Each row comes from the steps of one walk. Every step used is in the known rows, and no mark comes twice. Write the walk behind each row, first mark first.
Known rows:
A > U: [ -3 -10  -7 -17   2  -2 -20   1 -17  -6   0   0 -15  -8   8   0   2  15
  -6   2  14  -8   3  10   1 -14  -5   6   1   5   5   2   6   3   3  -4
  -2]
J > R: [  0 -21  -2 -10   1  -4  -1 -11   4   1  -2   1 -37  -9  -3  -3   8   7
  -2  -1  20 -12  17  10  -7 -14   2  -1   0  -6  -6   0   4  -2   6  -5
 -16]
E > W: [ -1 -10  -2   0   2  -6   2   2  -2  13 -16  -7   1   0   2   0   8   7
   1   2  13 -19  30   7  -3   1   8  -2  -4  -8  -1   2  -3  -6  -6  -9
  -3]
R > E > T: [  6   3   2  10  -1  -2   1  -3   0  15  -9  -6 -13  -3   1   4  -3   9
  21   1  -7   0   8  -1  -5  -8   9   3  -6   7  -3   1   0 -11   3   4
   2]
T > E > R: [  1 -33  -4  -3  -3   0   2   1   4  -4  -1  -8  11  -1   0   6   3  -2
  -4   2  -5 -13  14   2   6  -7   8  -4  -6  -5   1  -7  -5  -6  -7  -1
  -3]
G > J > Z: [  2 -25  -5 -17  -2   2  12 -14  10  -2 -10  -6 -21  -7   4  -2   5  12
  -6   6   3 -10  29   1   2 -59  -6   7   1   7  -4  -7  12 -31  10  11
 -18]
R > V > Q > E: [ -1  22   8  -4   0   7  12  -5  -1   3  -8   8  -6   0   9  -3 -12  -9
  -3  -4  -3   9 -19   2   7  -9 -10   3   3  13  -2   3   7  20   5   1
  -3]
Q > V > A: [ -2  35  23  -9  -3  -5  -9 -11 -10   8   1  17  10  -1  -5  -2  -8   6
   5  -2   4  29  11   1   6  15  -4   3   0  -4  11   0   7  23 -17  -6
 -12]
K > C > U > A > E > Q: [  1 -15 -12   2   9 -12 -19  11  -9 -20  12  -4  -6  -2   8  -4  17  -2
 -10  -4   7   1 -17 -18  -7   4  -3  -1   2   1  -1   2  -4 -20   1   8
  24]
G > J > R > E > T: [ -1 -12 -18   5  -2   1  15  -1  17   2   0  -1 -30   1 -13   7   8   6
  15   7 -12  -9  22  -5  -9 -39   9   3  -6  -2  -7  -1  -1 -21  23  12
  -7]
K > C > U > A > E > T: [  6  -9  -6   4   7 -13 -22   8   1 -14  15  -1   2  -4   6   1  17   3
   3  -6   2  11 -21 -17  -6  13   3  -4  -1   2   2  -3  -4 -23  -1   0
  34]
K > C > U > A > N: [  4  14 -16 -17   6 -17 -23   2 -18  -3  15   3 -16  -7   7  -4  39   9
   2  -5  21  16  19  -7  -6   7  -6  -5   1  17   8   1  12 -10  -1  -4
  22]
E > R: [ -2 -21   1  -4  -6  -4   1   0  -3   4  -4  -1  -9  -2  -3  -1   2   6
  -8   2  10  -7  31   8  -2 -10   9  -6  -3   2  -4  -3  -3   1  -1  -3
 -10]
S > Q > V > R > E > W: [ -8  37 -11  19   4   0  12  -1   0  12  -1  20   6   7  -4  -1  -9  -1
   8   2   3  -9  19  -1  -2   0   5  -5  -3 -17  -7   4  -8   8   2   1
  -6]
S > Q: [  1  -7   5  -6   4  -5   2  -7 -15  11 -17   8 -41  -7  15  -5  -4  11
   0   4  18  -4  29   6  -1 -16   1   8   1  -4  -1  -3   7 -14 -12  -4
 -17]
Q > E > R > V: [ -6   4   0   0  -6  10   7  -5   2   4  -2   1 -13   4   2   1  -6  -2
   6   0   2  13   9   0   1 -15  -4  -5  -3  14  -7  -5  -3  15   9  -1
   4]
R > V > A > E: [  2  34  -6 -19  -6   0 -12   1  -8  -5   5  -6  -4   1   9   0   5  -4
  15   3   0  33 -27   0  -6 -10 -19   4   1   8  -4   3   3  11   2  -7
   9]
Q > E > R > V > X: [ -5  21  -3   0  -6   9  13   1   9  -2   5   8  12   8  -4   1  -5  -1
  -6   0  -6  12   2   4   9 -25   5  -5  -4  13  -6  -9  -2  20   7   5
   1]
K > C > U: [  9 -19   9  -5   4 -12  -1  -7 -11   5   4  -4 -10 -13   8  -6  17  -1
 -14  -7  17 -22  11  -5   7 -14  -2   0   5   6   2   2   3 -11   3  -4
  11]
Q > V > A > K > C > U: [  2  36  20  -1   4 -12 -14  -2 -15  -7  32  13  17  -4  -4   0   1   2
  -8  -5   2  19 -16 -11   6  10 -15   1  10  -2  11   5   4   5  -1  -6
  12]
S > Q > E > R > V > X: [ -5  23  -7   4  -1  10  14   0   5  -2   1  20 -11   8   5  -1 -14   2
  -7   3  -5   9  12   0   7 -33   5  -2  -3   7  -8 -11  -2   9   3   5
  -4]
K > C > U > A > E > Q > V: [ -4  10   5   7  11  -7 -21   6  -7 -26  18   5   1   0   3  -4   1  -2
  -4  -7   0  13 -18 -20  -2  17  -5  -2   4  -3   2  -2  -5  -8  -6   7
  22]
C > U: [  6 -17   8  -9   6  -7  -8  -3  -9  14   4   2 -17 -10   6  -8  10   9
  -8  -4  16   0   7   3   5 -19   0  -1  -2   4   3   4   6  -4   1  -3
   9]
K > C > U > A: [  7 -13   3  -7   9 -14  -9  -2 -14   7   7  -5  -9  -9  13  -8  33   2
  -6 -10  19   5   9 -12   2   9  -8   0   1   7   6   0   5 -10  -2  -5
  17]
W > E > Q > V: [ -1  -2  15  12  -4  12   3  -6  -1  -1  -7  -6  -3   5  -4   1 -17   2
   6   4  -2  -5  20   3   1  26   0   6   6   4  -3  -2   2   0  -1   6
 -13]
Q > V: [ -2  17  27  -7   3  -1  -4 -12  -9   4  -7   5  -9  -5   0  -3 -13   8
   7  -2  10  11  20   6   7   2  -2   3   1  -2   5  -5   6   9 -13  -6
 -14]
Q > E: [ -3   5   4  -5  -3   1   3 -11  -6   9  -5  10 -10  -5  -3   1  -6   7
   9  -2  16  16  15   3   4  -5   0   3  -4   3   5  -4   9  11  -4   3
  -8]
W > E > R: [  2 -28  -9   0 -13   8   6  -2   3   6   3 -13   0   3  -4   4   5   2
   4   4  10  -9  37   9  -6  13   1  -3   2  10  -9  -5   0  -1  12   0
  -7]
T > E: [  6 -19   4 -10   2  -2   2  -5  -4   3  -7 -11   2  -6   8   3   5   0
   5   0   0  -6   2   3   9  -5  -1   5  -5  -5   7  -5   5 -10 -12  -3
  -5]
E > R > V: [ -1  -9   4  -5  -4   4   3   0  -2   6  -9 -14 -19   1  10  -3   3  -1
  -2   3   1  -2  13   6  -2 -18  -3  -3   0  13 -11  -2  -6   1   7  -9
   0]
G > J > R > E: [ -2  -6 -22 -12  -2   2  17  -6   5   2   6  -5 -35  -3 -10   3  17   3
  14   5   5  -4  30  -2  -8 -46  -8   6  -3   0  -9   1   6 -10  27  11
 -14]
W > E > Q: [  4 -26  -3   8  -6   7   7  -1  -3   5 -12 -16 -10   2   1   0  -2   1
   1   6   4 -17  21   5  -5  13   2   6   4   8  -6   1   3 -13   6   7
 -11]
W > E > Q > V > T: [  1   0  15  23  -6   9  10  -3   8   6  -8   5   5   2 -13   0 -26  -2
  -5   2 -13  -4 -11   3  -1  29   8   5   4  -4   4   2   1   3  -2   8
 -13]
V > T > E: [  8 -18   4   0   0  -5   8  -1   5   8  -9  -1  11  -9  -2   1  -2  -4
  -8  -2 -12  -6 -27   3   8  -2   8   4  -7 -12  15  -1   4  -5 -14  -1
  -4]
R > E > W: [  1   5 -14   5   1  -3   5   2  -3  17  -9 -13  -2   3   3   2  11   6
  20   1   7 -13  26   2  -7  -8   0   0  -6  -1  -7   5  -4  -3   7  -1
   4]
G > J > R > V > T > E > W: [ -1 -24 -24   5   4   6  28   8  31  -1 -11 -11   1   5  -7   5  15 -15
  -6   6 -28 -30 -21  -5   0 -32   5   1  -7 -20   1   1 -10 -19  16  -2
   4]
T > E > Q: [  3 -30   2   5   4  -2   4   3  -2  -3 -15 -10   1  -2   6   2  -3  -3
  -8   3 -12 -20  -3  -2   7  -4   9   5  -4  -8   4  -1  -3 -17 -13   6
  -7]
U > A: [  1  -2   2 -13   5  -8  -8   0 -13  15 -10  -4 -16  -3   8  -5  19  11
   9  -3  19  26  18   2  -4  15  -5   5  -6   2   5  -3   9  -2 -11  -5
  -6]
J > G: [  1 -18   8 -10   0  -5 -15 -12  -7  -1 -11  -2 -36  -7  -3   0   3   1
   0   0  17 -14  20   8  -3 -22 -10   1   4   1  -3  -7   8  -7  -2   3
 -13]
V > W: [  2  -5   0 -13   1  -5   1   1  -3   7   0   1  14  -3  -2  -5   8   2
  -7  -2  20 -14  11   9   2   2   5  -1   5   0   4   5   5   6  -5  -4
  -7]

Which walk is each row?
[  1  11   2  -7   6 -14  -6   4 -19  -4   6 -15  -9  -5   6   1  20   8
   4  -1  18  16   3  -4  -8  20 -16   7   5   3   4  -2   8 -16   0  -7
  -1]	U > A > K > C
[ -2  -6  20   8   6   3  -1  -3  -1 -11 -10  -1   7   1   1   2 -20  -2
  -2   1 -18  -8  -2  -4  13   7   7   5  -2 -11   7  -5  -4  -7 -21   5
 -10]	T > E > Q > V
[  3 -20  -1  -5  -1   7   5   2   4  -2  -6 -21  -1   2  13   2   6  -9
   3   3 -14  -8  -3   0   6 -14  -4  -2  -4   5  -6  -6  -8  -6   1  -7
   6]	T > E > R > V
[ -5   5 -17 -14  -6   3 -20   9 -10  -7  10   3   2   5   9   1   8   4
  -9   4  -8   8 -12   1  -3 -12 -10  -2   1  14  -2   5  -6  20  12  -8
  12]	E > R > V > A > U
[ -2  10 -11 -18   3  -5 -19   4 -10  -7   4  -4 -11  -2   5  -1  13  10
  16  -1  17  38  -4   1 -10  10 -10   3  -4  -1   0  -4   8  -3  -7  -1
   3]	U > A > E
[  2 -27 -18  -1 -11   9   8   4  10   3  13  -7  31   8 -12   3   9  -4
  -2   1  14 -21  28   9  -5  23   5  -8   9   8  -7   2  -2   7  13   1
  -3]	V > W > E > R
[ -6   7  -6   8   0  -1  13   4   6   3  -9  19  22   5  -5   3  -9  -3
 -10  -3   2 -14   9   3   4   7  10  -6  -2  -9   3   4   0  15  -2   2
  -4]	V > Q > E > W
[-11  19   6   1   7   0 -22   6  -6 -19   2   6  -5   6  -2  -1 -12   7
  10   1   0  34 -10  -6  -8  21  -3   3  -2  -8   1  -4   0   1 -15   7
  -1]	U > A > E > Q > V
[  3 -20 -10  -8   1   6   6   9  11  -6   5 -16  30   7   6   1  10 -14
  -4   0 -12 -21 -11   0   6  -4   0  -7   3   5  -4   1 -11   3   2  -6
  11]	T > E > R > V > W
[ -1  19  27   4   0  -3   3  -9   0  11  -7  15  -2  -8  -9  -5 -21   5
  -6  -4  -1  12 -11   7   6   6   6   3  -2  -9  13   0   5  13 -14  -3
 -14]	Q > V > T
[ -3  38  13   3  -5  -3 -20  -1   5 -13  10  23  21   4 -12   7 -23   6
  15   1 -14  36 -20  -4  -2  18   7  -2  -1  -9   8  -4  -2   9 -17  -1
   4]	Q > V > A > E > T
[  1   2  -1 -10  14  -9 -21  11 -16   8  20  -2 -15  -3   8  -6  19  16
   1  -2  16  41 -14  -1  -6   3 -14   1  -3   2   4   6  10 -11   4  -4
  18]	C > U > A > K
[ -5   9  -3  -3   1   9  13  -9  14  -7   2  13 -26  -1   2  -2  -7 -10
  -6  -4   1  -2 -20   4  -1 -13  -7  -2   4   5 -10   4   4  21  18   0
  -8]	J > R > V > Q > E
[  2 -22  -7   2   5  -3   4   4   5   3 -14 -15  20   2   5   6  11  -1
   4   2  -4 -24  14   1   6   4   7  -1  -7 -16   4  -2  -5 -13 -12  -7
   3]	T > E > W
[ -5  11  -6   4  -6  11 -20   3  -9 -14  12  11  19   9  -6   4 -14   6
  -1   5 -11   5  -7  -2  -1  33  -7   8   7   6   6   5   1  17   4   6
  -2]	W > E > Q > V > A > U
[  3  26  -2  -4  -6   0 -14   6   4  -3   0  -1   2   4   5   4  -4  -1
  16   4 -18  28 -35  -4  -8  -3  -2   1  -1   6  -3   1  -4  -3  -2  -6
  16]	R > V > A > E > T
[ -1  23  14  12   2  -7  -3   3  -8 -24  13   1  34   4  -5  10 -12  -9
  -7   3 -25   0 -25 -16   8  25  -5   7   7 -12  12   0  -5  -8 -15   2
  -3]	T > E > Q > V > A > K > C
[  8   0  -7 -10  -4  14   9  -1   3  11   1 -24  11   5   7  -4  14  -9
  14   1  12 -11  -1   8  -2  17 -15   4  12  19  -9   6   5   5  17  -6
   5]	R > V > W > E
[ -4  -3  -3   7  -4  13   6  -2   6  -4  13  15  15  12  -7   1 -14   0
   3   3   9 -12  37   4  -2  27   2  -5  13  -1  -6  -3  -4   7   0   1
  -9]	S > Q > V > W > E > R
[ -3  10   5  -2  -3   0  10  -5  -1   2  -3  22   6  -3  -3   1 -14  -2
 -11  -4   6   5   0   4   7  -2   3   0   1   2   5   2  10  19  -3   5
 -13]	V > Q > E
[  1  -4 -16  -7   4  -3 -17  10  -2 -18  22 -15  -7   2  14  -4  27  -8
   0  -5   4  14 -19 -16  -8  -5 -16  -8   3  13 -11  -2  -9  -7  16  -5
  38]	K > C > U > A > E > R > V
[ -5   4   4  17  -8  10  12  -3   6   2   2   5  22   5 -16  -1 -14  -9
 -10   4   0 -11   4   4   0  28   7  -2   7  -2  -4   2  -1  11   6   8
 -14]	W > E > Q > V > R
[  6 -20  -4   0   3   5  11  -5  20   0  -6 -10 -21  -7   2  -1   6 -12
  -3  -2 -17 -13 -48   3   0 -14  -1   2  -4  -9   0   2  -3  -5   7  -6
   1]	J > R > V > T > E
[-7 -8 -4  2 -8  3  5 -4  1  3  3 15 -1  1 -9  4 -8  5 -1 -1 10  9 26  2
  1 -7  8 -7 -5  3  0 -6 -1 14  2  4 -5]	Q > E > R
[ -4   6  25  18   1  -2   4  -1   2   5 -14  17  -4  -3 -11  -6 -31   2
 -18  -1 -13  -4 -16   2   3   5  17   2  -1 -11  10   3  -2   4 -17   5
 -16]	E > Q > V > T
[  3   5  21   4   2   0   5  -7   6   1  -5   8  18  -6  -7   2 -19  -3
  -1  -4 -17   5 -28   1  14  10   5   4  -5 -16  18  -4   3   6 -21  -1
  -7]	Q > V > T > E
[  0  15  12  11   0   7  11   0  11   3 -13  13  -1   3   5   1 -21  -7
  -2  -2 -19   4 -26  -1   6  -2   7   0   1  11   0   1   0   9   2   1
   4]	R > V > Q > E > T
[  3  10  -9  14  -6  -4  10   2   7  17   0   5  10  -2 -11   2   2  -2
   4   1  -5  -5  -9   1  -4  -7  16  -5  -5   1  -4   5  -3  -1  10   6
   1]	V > R > E > T
[ -4  25  14   7   3  -2  -9   8  -5 -16  12   8  28   7  -8   8 -20   0
  -2   5 -27  23 -30  -7   5  18  -4   6   0 -14  12   2  -2  -1 -16   5
  -6]	T > E > Q > V > A > K
[  4   1 -11  -4 -16  12   5   0   3  12   6 -14  10  11   3   2  14  -8
  11   5  -6  14  11   1  -6  17 -12  -1   4  20  -9   1  -2  13  17  -6
   5]	W > E > R > V > A
[ -7  37  -7  14  -1  -1  10   0   5  12   5   6  30   6 -15   1  -1  -5
  10  -1   2  -7  10   1   0   7   4  -9  -4 -11  -4   6  -7  20   7   0
   0]	Q > V > R > E > W
[ -2  -5   5  -2  -3   4  10   6   1  -1  -7  -2  -5   2  10  -5  -5 -10
 -21   1  -8 -13   0   7   1 -15   0  -6   4  12 -10   4  -5   9   7  -5
  -6]	E > R > V > Q
[  6  -9  -5   9   4   3  13   8  14  11 -20 -17  16   2   8   1   5 -12
   0   0 -24 -20 -35   0   5   0   3   1  -7 -11   5   3  -9  -8  -6 -10
  14]	R > V > T > E > W
[  1  -7 -22   0   9 -13 -17  12  -3 -12  14  -8  14   1   7   0  32   0
   2  -6  15  -2  -2 -15  -8  14  -5  -8  -1  -7  -2   1  -7 -15   3  -5
  35]	K > C > U > A > E > W
[ -8  16   4   1   3   1 -12   7   3 -26  12  12  23   6 -13  -1 -24  -1
  -5   0   1  -5 -18   0  -2  10   6  -3   9  -9  -1   3  -5   8 -10   8
  -2]	A > E > Q > V > W
[  2 -27 -20   6  -1  16  10   2  20  -6   2 -18 -10   9  -2  -4  10 -13
  -4   4   2 -35  -8   5 -12  11  -3  -1  13  10 -19  11  -5  -2  27   2
  -1]	J > R > V > W > E > Q
[  4 -20  -7  11   2  -5  11   7  12  10 -16  -4  28  -1  -3   4   3  -5
  -7  -1 -16 -25 -17   2   5   7  15  -2 -10 -22  12   2  -7  -9 -13  -4
   4]	V > T > E > W
[  8 -21   4  10  -8   6   3  -4   8  12 -11 -12  -2   1  -1   6  -2   6
  15   4  -2  -6  17   6  -4  21   9   4   1   9  -2  -4   3 -15   4  -1
  -1]	W > E > T
[ -3  22  13  12   3   3  -1  -5  -8   3  -5   0 -14   2  -2  -1 -19   4
  13   1  -8   5  10  -4   0  -4  -1   6  -1   3  -4   2  -2   4  -1  11
  -9]	R > E > Q > V
[  4 -31  -4   7  -5  -2   9   5  12   3  -2   3  18  -4  -7   4  -5  -6
 -16  -1 -17 -12 -15   2   5  -3  16  -5  -8 -12  10  -3  -6  -3  -8   2
  -3]	V > T > E > R
[  3   9  12  -9   2   1   8   0  -6   5 -14  -5 -13  -4  17  -7  -4  -8
 -12   0  -3  -8 -13   8   4 -14  -8   4   5  12  -6   6   5   6   3  -7
  -8]	R > V > Q
[ -7  16  13  13  -1  -1  -6   4   5 -17  -1  17   2  -2 -14   0 -36   1
  -9   1 -14   7 -39   0  -4   1  11   1   0 -14   6   1  -3   4 -12   9
  -7]	A > E > Q > V > T
[  0 -17 -18  -5   2 -10 -19  10  -4 -21  27  -2   4  -1   3  -1  25  -1
  -7  -6  13   9  -1 -14  -8   2  -5 -11   0   3  -4  -4  -6  -9   8   0
  28]	K > C > U > A > E > R
[ -4  40   4   3  -3   1   7  -9  -4  11  11   9  12  -3 -13  -2  -6  -4
   9  -2   6  11   1   2   3  -1  -4  -3  -2  -1  -1   3   3  23   7   4
  -9]	Q > V > R > E
